Each row was made from one small tree. Brackets hold a mark, then the marks that hang from it, in alphabetical order. Every link used is in the known rows. Write each row's tree.
Known rows
(nilagem (febon faveler) (pegu nedebub)): +2.90,+1.79,+5.54,+4.93,+0.82,-1.51,+0.10,-1.40,-0.13,-1.54,-1.10,-3.43,+0.02,-2.58,-2.89,-0.17,+1.41,-3.33,-2.44,-1.01,+0.34,+3.71
(vafe nilagem): +0.25,+1.94,-0.53,+2.66,+1.41,-3.69,+0.45,-0.23,-2.29,+0.04,-0.03,+2.79,+2.17,-1.97,-2.42,+1.34,+1.87,-3.45,-1.39,-2.02,+0.61,+3.85
(pegu nedebub (nilagem febon)): +2.57,-1.09,+0.64,+4.84,+0.69,-3.70,+1.28,-1.10,+0.49,-1.26,-1.70,-1.16,+1.25,-0.21,-0.91,-0.19,-0.71,-4.77,-0.52,-0.54,+2.88,+4.15
(faveler febon): +1.02,-0.13,-1.17,+3.08,+1.98,-3.29,+2.96,-1.92,-2.80,+0.79,-2.08,+1.28,+0.65,-1.66,-2.41,+0.61,+3.30,-2.59,-0.59,-2.61,-0.22,+5.03
(vafe (nedebub (febon faveler)) (nilagem pegu) (sodev zodizo)): +2.24,+2.41,+4.45,+1.69,+1.83,-1.96,-1.79,-2.38,-1.97,+2.57,-2.31,+0.29,+3.80,-6.13,-3.74,+3.35,+3.42,-1.61,+0.67,-0.41,+1.04,+2.36
(pegu nedebub nilagem): +1.08,-0.18,+0.21,+4.10,-0.34,-3.66,+3.49,-1.23,-0.16,-1.48,-2.95,-0.31,+1.01,-0.05,-1.41,-0.10,-0.73,-3.82,-0.22,-0.60,+2.91,+4.83
(sudi faveler): +2.08,+2.86,+2.74,+4.03,+0.03,-4.72,+2.76,-1.18,-2.14,-0.84,-1.14,+1.86,+0.44,-2.34,-3.13,+0.22,+3.46,-4.00,-3.01,-3.16,+0.40,+3.98
(pegu nedebub (nilagem (febon faveler))): +2.70,-0.36,+2.27,+4.87,+0.94,-3.37,+1.48,-1.13,+0.39,-1.15,-0.92,-1.97,-0.56,-0.91,-2.19,-0.62,+0.42,-4.27,+0.33,-0.80,+2.32,+3.61
(sodev zodizo): +2.22,+2.19,-1.13,+2.03,-0.13,-4.08,+2.18,-3.69,-3.48,+0.85,-0.66,+2.09,+2.36,-1.94,-3.62,+0.66,+2.34,-5.17,-1.36,-1.42,-0.11,+5.39
(kimekad (pegu nedebub (nilagem (febon faveler)))): +2.32,-0.69,+2.15,+4.81,+0.95,-3.95,+1.98,-1.39,+0.63,-3.57,-0.12,-3.80,+0.23,-2.14,-3.56,-1.29,+0.68,-3.28,+0.80,+0.94,+2.41,+3.69
(pegu (nilagem (febon faveler))): +2.18,+0.90,+1.49,+4.44,+1.80,-3.32,+0.38,-1.70,-1.10,-0.25,+0.08,+0.73,-0.40,-1.50,-2.89,-0.07,+1.75,-4.73,-0.09,-1.07,+0.77,+3.43
(vevemef (sudi (faveler febon))): +2.98,+0.95,+1.16,+3.31,+3.28,-5.35,+2.58,-1.55,-1.76,+1.40,-4.64,+1.03,+0.07,-2.03,-4.22,+0.80,+6.35,-0.51,-1.41,-2.19,+0.12,+5.03
(sodev (vafe nedebub nilagem) (zodizo manuv)): +4.47,-1.15,-0.36,-0.54,-0.01,-7.12,+0.60,-4.31,-5.27,+0.80,-0.09,+3.07,+3.41,-4.51,-4.02,+3.13,+0.95,-3.44,+0.81,-0.19,-0.20,+7.31
(nilagem (febon faveler)): +2.87,+2.17,+2.21,+4.00,+1.71,-2.35,+0.35,-1.89,-2.26,-0.19,+0.94,+0.45,-0.48,-1.89,-2.77,+0.22,+3.19,-4.84,-1.19,-2.31,-0.63,+3.39
(nilagem febon): +2.75,+1.60,+0.86,+4.02,+1.42,-3.28,+0.22,-1.72,-1.99,-0.27,+0.15,+1.32,+1.23,-1.27,-1.87,+0.70,+1.78,-5.46,-2.12,-1.99,-0.37,+3.57
(sodev vafe): +1.92,+1.02,+0.72,+3.22,-0.91,-4.08,+2.88,-3.62,-3.37,+0.06,-0.43,+1.76,+1.22,-1.08,-3.28,+1.07,+1.63,-4.05,-1.75,-1.64,-0.86,+5.64
(nilagem (pegu nedebub)): +1.27,+1.83,+3.20,+4.34,-0.22,-2.06,+2.34,-1.47,-0.49,-1.52,-3.13,-1.93,+1.73,-1.98,-2.18,+0.08,-0.05,-2.44,-3.21,-0.72,+0.86,+4.72
(sodev (vafe manuv)): +1.91,+1.73,+0.89,+0.50,+0.03,-4.55,+1.48,-3.80,-3.53,-0.42,-0.23,+1.37,+1.02,-1.55,-2.69,+1.51,+0.20,-2.81,-1.08,-1.40,-0.28,+4.57
(kimekad (pegu (nedebub (febon faveler)) nilagem)): +0.35,+0.37,+2.61,+4.38,+0.92,-4.26,+4.19,-1.60,+1.37,-3.99,-3.76,-3.52,+0.99,-3.23,-4.65,-1.26,+2.87,-2.20,+1.10,+0.00,+3.19,+2.47
(sodev (vafe nedebub (nilagem pegu))): +2.03,+0.98,+2.97,+2.91,+0.00,-3.23,-0.76,-1.21,-3.77,+0.21,-0.96,+0.91,+4.02,-3.26,-3.35,+2.54,-0.06,-0.99,-1.23,+0.56,-0.15,+5.27
(vafe sodev): +1.09,+1.64,+1.02,+2.75,+0.56,-2.21,+1.29,-2.75,-1.94,+0.60,-0.33,+1.92,+0.93,-1.43,-0.57,+2.51,+0.55,-4.47,-1.11,-1.73,+0.02,+4.11
(nilagem febon pegu): +2.51,+2.59,+3.16,+4.67,+1.68,-2.17,-1.02,-1.95,-1.47,-0.62,-0.66,-0.03,+1.86,-2.49,-2.96,+0.67,+1.19,-3.87,-3.83,-1.07,-0.84,+3.62
(pegu nilagem): +0.78,+0.87,-0.82,+3.93,+0.72,-4.07,+2.42,-1.66,-1.37,-0.75,-1.62,+2.44,+1.53,-0.90,-2.45,+0.31,+0.30,-4.02,-0.78,-0.72,+1.19,+4.59

Which tree is each row?
+0.96,+2.74,+5.77,+4.75,+0.96,-1.71,+2.50,-1.45,+0.55,-1.38,-4.45,-3.09,+0.63,-3.97,-4.19,-0.32,+3.69,-1.95,-2.40,-1.67,+1.31,+2.43 -> (nilagem (pegu (nedebub (febon faveler))))
+0.37,-0.07,+0.77,+4.50,+0.57,-4.75,+3.93,-1.34,+1.57,-3.66,-4.56,-2.60,+2.55,-2.56,-3.69,-0.97,+1.51,-2.75,+0.02,+0.36,+3.59,+2.69 -> (kimekad (pegu (nedebub febon) nilagem))
+3.05,+1.42,+1.23,+1.42,+2.19,-3.12,-2.49,-2.79,-1.94,+2.78,+2.71,+0.62,+1.40,-3.37,-2.49,+2.97,+2.64,-4.57,+0.40,-1.57,+0.06,+3.51 -> (vafe (nilagem (febon faveler)) (sodev zodizo))
+5.15,-0.37,+0.70,-0.09,+0.47,-4.48,+0.97,-5.25,-4.35,+1.03,-0.75,+2.93,+2.03,-4.36,-1.32,+3.98,+0.06,-4.73,+1.13,-0.43,-0.12,+6.26 -> (vafe nedebub (sodev (zodizo manuv)))
-0.14,+2.45,+2.83,+2.77,+1.93,-1.66,-1.91,-1.04,-0.95,+0.89,-0.15,+1.22,+2.63,-3.23,-1.62,+3.29,-0.05,-1.72,-2.25,-0.75,-0.03,+3.53 -> (vafe (nilagem pegu) sodev)
+3.02,+1.58,+2.02,+0.24,+0.99,-2.19,-0.33,-2.62,-3.88,+0.43,-0.99,+1.87,+1.62,-2.21,+0.81,+3.62,-1.35,-2.82,+1.39,-0.35,+1.21,+2.99 -> (vafe manuv nedebub sodev)
+3.41,+0.94,+1.55,+0.36,-0.63,-4.22,+0.97,-3.18,-5.10,-0.46,-1.15,+1.60,+1.84,-1.86,-1.78,+1.94,-0.47,-2.44,+0.95,-0.37,+0.50,+4.64 -> (sodev (vafe manuv nedebub))
+3.50,+0.53,+0.24,-0.02,+0.90,-4.91,+1.56,-5.96,-2.86,+1.01,-0.22,+2.67,+1.08,-4.26,-2.02,+3.24,+0.88,-5.27,-0.81,-1.60,-0.74,+6.11 -> (vafe (sodev (zodizo manuv)))
+3.04,+0.27,+0.00,+1.08,-0.10,-5.70,+0.69,-2.90,-3.86,+2.08,-2.19,+2.22,+4.92,-3.86,-4.69,+2.40,+3.96,-3.29,+0.63,-0.94,+1.02,+4.34 -> (sodev (vafe (nedebub febon) nilagem) zodizo)
+0.55,+0.74,+2.84,+4.63,+0.75,-3.56,+3.98,-1.10,+1.21,-1.49,-4.47,-1.37,-0.01,-2.19,-3.24,-0.85,+3.01,-3.32,+0.38,-1.65,+3.25,+2.44 -> (pegu (nedebub (febon faveler)) nilagem)
+3.03,+0.75,+1.66,+1.19,+0.21,-4.96,+0.81,-3.03,-3.97,+2.12,-1.28,+1.14,+3.52,-4.46,-5.72,+2.17,+5.22,-2.86,+1.69,-1.21,+0.91,+4.10 -> (sodev (vafe (nedebub (febon faveler)) nilagem) zodizo)
+0.55,+0.75,+3.73,+3.71,+0.15,-4.01,+0.92,-0.98,+0.46,-0.88,-3.60,-2.24,+3.32,-3.33,-4.26,+1.14,+2.46,-1.15,-2.83,-1.25,+1.54,+3.37 -> (sodev (vafe (nilagem (pegu (nedebub febon)))))
+0.82,+2.09,+4.11,+4.63,+0.61,-2.46,+2.37,-1.37,+0.76,-1.71,-5.20,-2.09,+2.21,-3.08,-3.21,+0.16,+2.41,-2.55,-3.39,-1.54,+1.45,+2.64 -> (nilagem (pegu (nedebub febon)))
+2.44,-0.11,+0.40,+2.30,-0.34,-4.26,+0.46,-1.25,-4.53,+0.64,-0.14,+2.64,+3.09,-2.01,-2.53,+2.43,+0.95,-2.78,+0.66,-0.75,+0.49,+5.41 -> (sodev (vafe nedebub nilagem))
+1.29,+2.22,+2.74,-0.86,+0.83,-2.72,-2.04,-2.49,-0.44,+1.13,-1.15,-1.83,+3.64,-3.54,-1.48,+3.08,-2.06,-0.66,-0.45,+0.26,+2.28,+3.29 -> (vafe manuv (nilagem (pegu nedebub)) (sodev zodizo))
+1.81,+2.61,+5.67,+0.68,+1.91,-3.56,-1.71,-1.51,-2.87,-0.21,-2.33,-0.56,+2.79,-5.55,-4.71,+2.30,+2.61,+0.79,+0.43,-0.59,+0.91,+1.73 -> (sodev (vafe manuv (nedebub (febon faveler)) (nilagem pegu)))
+2.77,+1.40,+3.95,+4.91,+0.78,-1.94,+0.04,-1.26,-0.07,-1.49,-2.04,-2.60,+1.52,-2.07,-1.81,+0.14,-0.07,-3.44,-3.34,-0.89,+0.65,+3.83 -> (nilagem febon (pegu nedebub))
+2.61,+0.59,+1.04,-0.36,+0.39,-4.80,-0.80,-1.34,-4.92,+0.20,-0.21,+2.08,+2.98,-2.39,-1.83,+2.84,-0.27,-1.31,+1.43,-0.54,+0.99,+4.21 -> (sodev (vafe manuv nedebub nilagem))
+0.60,-0.37,-0.08,+4.07,-0.41,-4.46,+3.86,-1.77,+0.36,-3.71,-2.09,-2.12,+1.86,-1.28,-2.97,-0.71,-1.03,-2.75,+0.28,+1.27,+2.98,+4.72 -> (kimekad (pegu nedebub nilagem))
+2.10,+0.34,+3.53,+0.76,+1.88,-4.92,-0.39,-3.23,+0.96,+0.17,-3.47,-1.02,+3.24,-6.52,-2.94,+3.36,+1.48,-1.96,-1.89,-1.04,+1.76,+3.81 -> (vafe (nilagem (pegu (nedebub febon))) (sodev (zodizo manuv)))
+5.24,+0.18,+0.10,-1.37,+0.58,-5.71,-3.08,-2.75,-4.79,+1.69,+1.29,+1.27,+4.32,-2.98,-2.72,+2.84,+0.27,-2.94,+1.42,+0.06,+1.00,+4.04 -> (sodev (vafe manuv nedebub (nilagem febon)) zodizo)
+0.78,-0.02,+1.11,+4.47,+0.37,-4.35,+3.82,-1.10,+1.22,-1.54,-5.07,-0.57,+1.68,-1.45,-2.30,-0.31,+1.70,-3.70,-0.57,-1.35,+3.62,+2.72 -> (pegu (nedebub febon) nilagem)
+2.80,+1.74,+0.82,-1.57,+2.18,-3.95,-2.26,-2.35,-2.76,+2.32,-2.22,+2.14,+4.63,-4.66,-1.42,+4.02,+1.80,-2.11,+2.34,-0.94,+2.64,+1.22 -> (vafe manuv (nedebub febon) nilagem (sodev zodizo))
+2.04,+1.54,-0.84,-1.56,+0.19,-6.18,-0.39,-3.51,-3.91,+1.54,+0.68,+1.75,+3.44,-2.55,-4.13,+2.18,+1.08,-2.34,-0.23,-0.78,+0.35,+4.72 -> (sodev (vafe manuv nilagem) zodizo)
+3.91,+0.55,+2.35,-0.30,+2.02,-4.24,-2.05,-3.64,-3.33,+1.43,-0.65,+2.09,+3.64,-6.31,-2.33,+4.64,-0.55,-2.13,-0.29,+0.56,-0.09,+5.85 -> (vafe nedebub (nilagem pegu) (sodev (zodizo manuv)))
+5.05,-0.78,-0.28,+1.34,-0.18,-5.28,-1.69,-2.86,-4.84,+2.30,+1.28,+1.59,+4.37,-2.60,-3.38,+2.54,+1.49,-4.30,+0.67,-0.39,+0.26,+5.51 -> (sodev (vafe nedebub (nilagem febon)) zodizo)
+2.05,+1.95,+3.52,+1.70,+2.46,-2.89,-2.96,+0.37,+0.13,-1.44,-0.84,-2.39,+2.42,-3.01,-1.42,+1.05,-1.21,-0.79,-2.09,-0.43,+2.18,+2.07 -> (vafe manuv (nilagem febon (pegu nedebub)))
+3.59,+0.20,-0.79,+1.55,+0.41,-5.81,-1.53,-3.12,-3.26,+2.23,+1.88,+1.25,+3.49,-2.24,-4.20,+1.81,+2.25,-4.74,-1.26,-1.21,-0.29,+5.31 -> (sodev (vafe (nilagem febon)) zodizo)
+3.73,+1.16,+3.64,+0.94,+1.76,-3.66,-4.03,-1.35,-3.44,-0.05,+0.33,-0.02,+3.89,-3.54,-2.52,+2.77,-1.08,-0.59,-0.68,+0.49,+0.18,+3.42 -> (sodev (vafe manuv nedebub (nilagem febon pegu)))
